Each row was made from one path, in order. Every step used is in the known rows, and no mark comes twice. Write each row's path.
Known rows:
rebuko, telur, biso: [ 10.4  10.9  -6.9  11.6  -6.2  -0.8  -1.1  -9.6 -27.0   8.2 -28.5 -23.4
   1.7  -8.9  -7.5   3.8   5.2   1.7   4.3 -10.0   9.8  19.7  15.1 -13.2
  20.2   2.0]
telur, rebuko, gepaz: [  7.1  16.3  -4.5   4.7 -18.0   9.0   0.3 -24.1 -27.1  -3.2  -5.4 -31.2
  16.1  24.1 -17.2   5.3   0.1 -11.3  11.6  -8.2  -2.6  25.1  -4.6  10.8
  16.5  20.7]
gepaz, biso: [  1.2  14.8 -11.5   7.3  -8.2  11.2   2.3  29.6   1.7   0.0 -23.2   5.4
   9.7  -8.6  -4.7  24.4   4.9   0.3   7.9 -11.9   0.8  25.8  -1.5 -11.3
  -0.2   0.0]
radod, gepaz, biso, telur, fosig: [ -6.4  10.5 -21.5   8.0  -4.2   8.2  -0.6  58.6   2.9  38.5 -32.6 -36.7
  -0.1 -11.4 -19.2  -7.7  11.7 -10.7   6.9 -13.8   1.5  38.7  11.0  17.9
   4.2   3.2]
telur, rebuko, gepaz, biso: [  6.8  20.7  -9.1   4.4 -17.7  11.3   2.9 -11.2 -27.1  -1.6  -9.0 -27.7
  18.2  21.8 -12.4  15.2   2.9  -9.3  12.8  -8.6  -5.7  29.7 -11.8   5.7
  17.2  21.4]
rebuko, gepaz, biso: [  9.5   6.5 -10.1   7.0 -13.1  12.8  -3.0  -5.4   7.0   5.1 -23.4 -16.9
   8.7   7.1 -21.9   4.3   4.6  -7.8   7.2 -12.8   5.9  41.2  -2.4   4.1
   8.1  15.8]
biso, telur: [ -8.4   6.9  22.8   0.3 -12.9   4.4  -0.4   9.2  10.8  24.5 -24.8 -28.3
  -0.5 -17.5  -9.0   6.5  -1.7  -0.5   7.5 -10.9   4.2  25.7  12.3   3.8
   9.9   2.9]
biso, telur, radod, gepaz, burod: [-15.3  14.5   1.3  10.1 -21.9   5.6  -4.2 -31.3   9.0  38.8 -21.9 -46.4
  -0.3  -5.1  -8.0  16.1   4.5  -8.8   4.5  -7.8   2.0  28.8  21.4  14.0
  -2.7   3.2]
burod, telur, fosig: [-10.1  15.9  -0.8   7.1   0.4   8.8   0.4  58.5 -31.1  47.7 -19.5 -23.0
  -3.3  -2.5  -4.5   1.7 -11.4 -11.0   1.3  -8.8   1.9  26.9  16.2 -12.9
   6.6   1.2]
fato, gepaz, burod, kefer: [-12.6   8.7   2.5  13.3 -15.2  14.9  -3.1  21.6  19.4   6.1 -25.9 -19.2
  -6.4 -11.8 -16.9  21.3  10.7 -14.8  14.7 -11.9   2.3  14.7   6.8   7.7
 -11.1   1.8]
gelat, fato, gepaz: [ -2.2   8.9   1.1  26.7 -19.1  17.6  -5.9  66.1  21.5   1.3  -9.7 -20.7
   4.4   5.8 -15.7   8.0   0.7 -22.1  20.0 -14.2   7.3  27.8  18.4   6.3
  -5.2   3.2]
rebuko, gepaz, biso, telur, radod, kefer: [ -1.6  11.0  -5.6   4.3 -17.0  11.7  -1.1 -10.6  10.0  28.3 -25.1 -26.5
  11.7  11.6 -23.5   2.6   5.3  -4.2   5.0 -11.1   6.2  44.9  -0.2   5.9
  11.8  20.7]
gelat, rebuko, telur: [  2.5  11.7  -7.6   1.5   0.8   2.3   8.1   1.6 -21.8  -6.6 -15.3  -7.9
   6.1   8.1 -10.7   1.8  -4.3   1.4   7.7 -18.7  -0.5  16.8   5.3  -6.8
  18.5   6.2]
burod, gepaz, biso: [ -2.4  -2.8 -26.8  14.5 -21.5  10.0   3.0  28.9   2.1  -9.3 -15.4 -18.8
  14.1  -8.9 -16.7  40.6  11.7 -13.0  21.6 -12.2  -2.7  24.2   7.8  -0.3
  -0.4  -1.1]
radod, telur, fosig: [-10.9  15.9 -19.4  -3.2  -0.6   2.9  -4.9  42.3 -22.0  35.5 -27.8 -18.9
  -1.1   4.5 -25.5   1.3  -1.1  -3.3  -3.5 -17.8  16.3  28.6   5.3   0.2
   6.0   8.1]
biso, telur, radod, kefer: [-18.7  14.2   9.1   3.1 -19.5   4.9   0.0 -20.3   9.0  46.2 -18.7 -28.1
   8.7   2.4 -12.1   5.1   0.4   2.3   1.1  -7.3   7.3  24.1  17.6   3.4
   5.2   7.9]
radod, gepaz, burod, telur, biso: [ -5.6   9.8 -22.6  23.0  -6.3   9.2  -8.7  28.4  -9.1  -5.0 -28.6 -26.9
  -6.8  -5.1 -15.1   4.8   8.1 -19.0   6.5 -12.9  -0.1  15.4  30.7  13.3
  -4.1  -5.3]
fosig, gelat: [ -3.5   8.6   7.8   8.9   7.3   4.4  -7.4 -27.4  21.2  -2.3  -9.2   8.5
 -12.7  -6.4  -9.2   5.1  -0.8  -0.4  -2.4 -13.0  12.4  46.4  27.2  -0.6
   1.4  -1.0]
biso, telur, fosig, gelat, rebuko, gepaz, burod: [-10.3  22.2   4.7   0.4   2.7   7.8  -1.4  18.3   1.1  34.5 -27.0 -29.2
  -3.8  -8.0  -8.7  15.3  -2.5  -6.2   4.0  -9.2   1.5  51.5  12.6   7.1
  12.5  10.6]
rebuko, telur: [  9.6   1.8  -9.9   6.9  -2.3  -0.1  -0.8 -11.5  -7.5  10.5 -18.6 -34.4
   2.1  -9.1 -13.6  -8.7   0.1   2.8   0.7 -15.3  10.0  23.2  19.9  -4.7
  13.6  -1.6]
gepaz, biso, telur, fosig: [ -6.5  22.0  -5.5   1.7  -6.5  10.8   5.1  54.6  -2.9  36.8 -32.4 -17.2
   9.0 -17.6  -2.1  25.3   3.4   0.2   8.5  -8.6  -1.4  38.5  -3.8  -7.8
   8.0   5.5]
fosig, gelat, fato: [ -2.1  10.3   4.1  23.3   3.4   9.3 -10.4  14.1  29.4 -10.7  -1.3   7.9
  -8.9   4.3  -6.9   5.8  -4.4  -8.4   5.4 -15.5  12.4  45.9  38.3  -2.9
   0.5  -1.0]
biso, telur, rebuko, gepaz, burod, kefer: [ -8.1  14.5  19.0   2.4 -19.4   7.1   0.9  -1.9  -5.3  19.0 -19.2 -42.8
   6.4   2.9  -9.8   9.5  -0.9  -6.0  14.9 -10.1  -5.7  20.5   3.6   7.4
  20.3  17.3]
biso, telur, fosig, gelat: [-11.3  17.7  10.9  -1.2   2.6   4.9  -1.7  25.6   4.4  51.1 -25.5 -29.7
  -5.7 -17.2  -7.4   6.0  -2.3  -2.5   1.7  -7.7   6.1  50.0  15.4   4.4
  11.2   5.9]
gelat, rebuko, gepaz: [  2.6  10.7  -2.7   1.4  -6.4   9.1   3.8  -7.4 -11.6  -9.1 -14.6   0.0
   8.2  22.2 -19.9   0.4  -3.7  -7.8  10.4 -16.6   0.0  24.6  -3.4   4.9
  13.6  17.1]
gelat, rebuko, gepaz, biso: [  2.2  15.1  -7.1   1.2  -6.6  11.3   6.6   7.0 -10.6  -8.7 -17.9   3.8
  10.4  19.6 -16.2  10.8  -1.1  -5.9  12.2 -17.1  -2.9  29.8 -10.1  -1.1
  14.3  18.4]

Write each row's path:
[ -2.0  20.6  -6.6  -2.5  -4.5  11.4   8.0  22.3 -15.9  12.2 -23.6  -7.3
  10.5  15.7 -14.8  11.4  -1.9  -6.3  11.8 -14.7  -4.4  37.8 -12.0   0.7
  18.2  21.6] -> gelat, rebuko, gepaz, biso, telur, fosig
[-13.1  20.7  11.6  -2.9   3.9   4.9   1.5  27.9  -1.2  46.1 -24.6 -23.2
  -4.4 -11.0  -6.3   8.5  -3.8  -2.6   3.7  -9.1   3.1  48.2  12.0   2.6
  14.3   8.5] -> biso, telur, fosig, gelat, rebuko
[  2.6  14.6 -11.8   5.9  -6.9  11.5   1.2 -11.0  -9.3 -28.5 -16.6   0.8
   8.7  19.6 -17.1  16.7  -2.5 -10.0  11.4 -16.1  -3.6  20.6   1.8   4.9
   7.1  13.2] -> gelat, rebuko, gepaz, burod
[ -7.0  12.6 -19.7  15.8   0.1   9.8  -3.5  68.0  13.2  34.1 -26.6 -32.5
  -3.8  -6.8 -16.6  -6.7   9.5 -13.7   8.3 -15.6   2.7  49.1  21.4  16.6
   4.6   4.0] -> radod, gepaz, biso, telur, fosig, gelat, fato
[ -4.2  20.0  -2.2   0.8 -12.9  10.6   7.3 -13.9 -11.1   9.6 -17.9  -7.9
  10.4  21.8 -12.2  17.0  -1.6  -6.2  11.4 -14.2  -4.4  34.6  -9.5  -0.7
  15.0  21.4] -> gelat, rebuko, gepaz, biso, telur, radod
[-10.8  16.8  -5.2  -2.6 -12.3   2.2  -1.4   5.5 -29.5   4.2 -15.2 -22.8
   3.2  15.2 -20.4   9.5  -1.4  -2.5   2.8 -19.6   8.0  16.1  -0.5   1.7
  14.8  13.0] -> radod, telur, rebuko
[-17.3  23.3   0.7  10.6  -2.1  17.1  -0.2  25.0   0.8   9.1 -24.9 -25.8
 -13.6 -10.6  -9.5  34.0   4.0 -20.4   9.1 -11.4  -2.1  40.6   8.5   4.7
  -5.0   3.4] -> fato, gepaz, burod, telur, fosig, gelat, rebuko
[-13.5  14.7  14.1   1.4 -16.5  15.2   5.0  32.5  17.4  31.5 -32.7 -33.3
  -4.3 -22.2 -12.5  24.8  12.2 -10.7  14.3 -10.8   0.8  44.6 -11.1   6.9
   2.8   7.6] -> fato, gepaz, biso, telur
[-14.5  19.8  13.2   5.4  -1.3   9.4  -2.5  47.9  12.7  53.6 -24.3 -38.0
  -6.5 -14.4  -8.6   8.4  -1.1 -10.3   7.5  -8.7   5.8  55.8  15.9   7.7
   9.4   8.0] -> biso, telur, fosig, gelat, fato, gepaz
[-12.1  22.9   0.6   5.2   9.4  11.0   2.5  47.8 -25.7  43.4 -18.8 -15.6
  -9.7   5.5  -3.8   5.6 -10.6 -10.9   0.9 -11.3   0.0  49.9  13.1 -15.1
  14.7  10.4] -> burod, telur, fosig, gelat, rebuko, gepaz, biso
[-12.0  14.8 -21.1  12.4 -19.0   6.7  -3.4 -37.8  -1.4  31.8  -7.1  -3.0
  18.2  24.1 -18.9   2.8   3.2   1.4  -4.5  -6.7  12.1  14.3  20.4  -0.9
  -8.3   6.6] -> telur, radod, kefer
[ -8.0  24.3  -3.3   8.4  -2.2  12.5   2.1  66.0   6.4  32.0 -26.8 -13.6
   4.7 -12.2   0.7  25.6   1.4  -2.8   9.9 -10.2  -0.2  49.0   5.8  -9.6
   8.3   5.6] -> gepaz, biso, telur, fosig, gelat, fato
[ -4.9  25.8 -19.3  15.2   8.4  14.5  -4.3  67.2   2.4  38.6 -16.4 -10.5
  -1.4  -0.2  -9.6  12.8   1.1 -13.6   5.0  -8.4   8.2  59.7  16.2  -0.7
  -1.1   6.0] -> telur, fosig, gelat, fato, gepaz, biso
[ -7.1  14.6  -5.1   7.7  10.7   1.4  -0.4 -41.0   4.1   8.9  -7.3  -6.6
 -13.0   9.4  -9.7  -0.7  -0.2  -1.9  -2.6 -17.3   7.4  51.2  26.2   0.9
  12.2   5.7] -> fosig, gelat, rebuko, telur, radod, gepaz
[ -5.7  10.1 -31.4  20.0  -0.8  10.1  -8.3  43.1  -7.6   8.5 -25.9 -34.9
  -5.1  -4.9 -17.8  -0.3   5.0 -20.2   3.5 -13.4  -0.5  22.1  31.1  17.6
  -7.2  -5.1] -> radod, gepaz, burod, telur, fosig
[  4.6   7.9   1.9   2.9 -14.1  11.6  -1.4  -2.6  10.7  17.2 -27.7 -28.5
   6.0   0.8 -19.5   4.8   3.9  -6.4   9.0 -12.7   3.8  46.3  -3.8   5.9
  13.3  18.4] -> rebuko, gepaz, biso, telur
[-17.0  14.9  -3.3  15.1 -15.8   8.7  -0.2   2.8 -17.6  47.2 -13.8 -31.9
  -5.8   8.4  -3.1   5.4  -3.4 -12.7   0.7 -10.4   0.7  27.0  21.3  -7.4
  -0.3   2.5] -> burod, telur, radod, gepaz, biso
[ -9.6  21.2   0.3   5.2 -18.6   9.7   3.9   2.8   4.2  32.5 -25.0 -17.3
   8.7  -9.0   1.8  32.9   4.6   1.2   7.6  -8.4  -1.6  34.0  -0.7  -9.8
   2.9   5.4] -> gepaz, biso, telur, radod
[ -1.4  21.7 -20.4  15.8   9.8  10.1  -7.6  56.3  -1.3  32.8 -11.3  -5.9
   0.6   4.7  -9.6   4.7  -3.5 -11.0   2.3  -8.2  10.8  50.2  26.0  -1.3
  -0.9   3.8] -> telur, fosig, gelat, fato
[-13.3   1.2 -23.1  11.5 -26.4   9.6   4.8  21.5   5.6  13.3 -16.7 -29.5
  17.3  -4.2 -17.4  38.5  12.7  -9.7  19.4 -10.4  -2.3  26.4  11.2   1.0
   3.7   4.4] -> burod, gepaz, biso, telur, radod, kefer
[ -7.7   2.7 -14.8   9.6 -25.4   9.3   6.7  26.5  -5.9  -0.7 -15.6 -36.9
  15.2  -9.2 -11.4  46.1  10.8 -13.1  25.0 -10.7  -7.9  28.1   2.9   2.1
   9.6   5.1] -> burod, gepaz, biso, telur, rebuko
[ -5.9  22.2  -9.4  17.0  -9.3  12.9  -3.7   8.8 -23.7 -28.1 -14.0 -17.1
   3.0  -0.8   3.3  40.2  -5.3 -12.0   8.0  -9.6  -9.8   5.2  20.5  -7.8
  -2.7  -3.7] -> gepaz, burod, telur, rebuko
[-12.7  17.8   4.3   7.5   8.9   8.1  -1.8  44.4 -22.1  46.1 -16.3 -17.4
 -12.4  -3.2  -2.6   1.6 -11.4  -9.7  -2.1  -9.5   4.7  41.4  23.3 -13.3
   7.9   1.6] -> burod, telur, fosig, gelat
[ -6.7  22.6   4.8   1.5 -14.0  10.0   7.3  28.4  -8.5  14.2 -23.4 -19.2
  11.7 -10.1   1.8  30.7   3.7   0.5  12.8  -9.7  -7.6  29.5  -8.2  -7.8
  14.2   8.6] -> gepaz, biso, telur, rebuko
[ -5.9  14.8  13.9   6.3 -12.1   9.6   2.3   9.4 -35.3  17.4  -8.4 -36.0
   1.5  15.6  -5.9   2.1 -10.8 -13.3   7.8 -10.7  -4.3  24.0   6.6  -5.9
  19.9  13.6] -> burod, telur, rebuko, gepaz
[-15.4  20.4   1.0  12.8  -3.9  16.9  -3.6  21.8   5.7  13.8 -26.0 -31.4
 -14.3 -16.1 -10.6  31.4   5.7 -20.2   7.2  -9.6   0.8  42.4  12.2   5.9
  -7.8   0.6] -> fato, gepaz, burod, telur, fosig, gelat
[  4.0  14.2 -19.0  10.7   8.6   4.6  -2.5  30.4  -7.0  39.4 -19.0 -44.1
  -4.0  -6.2 -13.8  -6.1   0.4  -6.8   0.2 -12.8  11.8  53.1  23.9  -1.8
  13.5   3.6] -> rebuko, telur, fosig, gelat, fato, gepaz
[-16.3  12.0   0.4  15.5 -15.9   7.0  -2.4  -9.3 -18.2  47.9 -11.8 -34.6
  -7.6  10.2  -5.8  -1.4  -5.7 -14.3  -0.2 -10.2   3.0  23.0  26.0  -4.0
  -0.9   1.6] -> burod, telur, radod, gepaz
[ -7.1  17.1 -12.2  -0.8 -13.2   5.1  -5.1  -9.9 -25.6  -7.8 -18.2 -31.1
   3.9  20.4 -24.6  13.4   0.2  -7.4   3.4 -19.5   7.2  22.7   0.3   7.1
  14.5  18.3] -> radod, telur, rebuko, gepaz, burod
[-10.5  19.3  11.0  -3.2   3.1   5.9   0.6  17.5   1.0  48.4 -25.7 -30.0
  -4.7  -6.5 -11.1   3.3  -3.4  -4.9   3.9  -9.7   4.1  55.2   9.7   6.7
  17.1  14.0] -> biso, telur, fosig, gelat, rebuko, gepaz
[ -3.1  15.7   1.2   7.7   9.4   8.0  -4.3 -34.6  13.1 -22.4  -9.6  10.8
 -10.2  10.6 -12.1  14.6  -2.1  -5.4   2.1 -16.5   4.8  49.7  19.8   2.5
   7.7   9.6] -> fosig, gelat, rebuko, gepaz, burod
[  2.4   9.7 -28.3  12.2 -12.1   0.9  -0.2 -38.7 -11.3  39.2 -17.1 -50.2
   3.6   2.9 -12.4  -4.0   7.0  -2.2  -2.2 -12.7   7.7  32.6  21.1   0.8
   6.5   1.7] -> rebuko, telur, radod, gepaz, biso
[  4.8  12.3  -5.9  16.9 -12.7  13.1  -9.5 -16.9  -9.0 -12.6 -26.2 -22.2
   0.3   7.2 -15.8  17.8   0.0 -16.1   6.8 -10.0   2.5  25.7  15.1   1.5
   4.9  10.6] -> rebuko, gepaz, burod, telur, biso
[ -6.5  18.0  10.5   7.0 -12.4  11.0   4.1  18.7 -35.8  18.5 -10.9 -33.3
   3.1  13.8  -3.7   8.9  -9.0 -12.3   9.1 -10.9  -6.9  26.6   2.3 -10.0
  20.0  14.4] -> burod, telur, rebuko, gepaz, biso
[ -5.7  10.7 -14.2   8.4  -9.6   7.9   1.4  39.6  -1.2  22.8 -26.5 -38.9
   1.9  -5.6 -16.2  -3.6  11.4 -10.5  10.3 -14.4  -3.0  33.9   7.9  18.2
   8.9   5.5] -> radod, gepaz, biso, telur, rebuko
[ -1.0   5.2 -25.9  13.1  -5.6   8.4  -2.1  40.1   6.0  12.8 -26.0 -20.6
   0.9  -5.5 -21.4  -8.3  12.5 -10.6   6.7 -15.7   3.4  30.0  13.5  16.3
  -1.0  -0.4] -> radod, gepaz, biso
[ -8.6   4.6 -21.4  16.8 -16.0  11.5   1.8  55.4   8.4  11.0 -15.3 -31.3
   9.4  -9.7 -11.8  41.8   8.8 -16.8  23.3 -11.7  -3.1  43.6  16.2  -0.1
   5.7   3.0] -> burod, gepaz, biso, telur, fosig, gelat, fato
[  2.3  13.7  -2.4   2.7  -5.7  11.4  -2.6   4.8   9.5  31.0 -27.6 -28.1
   1.6  -0.1 -19.0   5.8   3.5  -6.8   5.0 -10.8   5.3  61.3  -0.5   6.0
  14.3  19.8] -> rebuko, gepaz, biso, telur, fosig, gelat
[-10.1   1.9 -18.6  12.1 -28.8   8.9   4.1   7.7   2.1  13.7 -16.5 -35.0
  13.0  -8.6 -11.2  46.7  11.4 -12.9  21.4  -9.5  -4.4  29.4   8.6   0.3
   1.6   3.0] -> burod, gepaz, biso, telur, radod
[  3.9  17.3 -25.2  14.2   8.9   6.5  -4.4  25.7  -5.3  25.9 -20.4 -43.1
  -3.5  -8.5 -11.3   5.0   1.8  -8.3   0.8 -12.5   9.1  50.3  26.8  -1.9
   9.0   0.8] -> rebuko, telur, fosig, gelat, fato, gepaz, burod
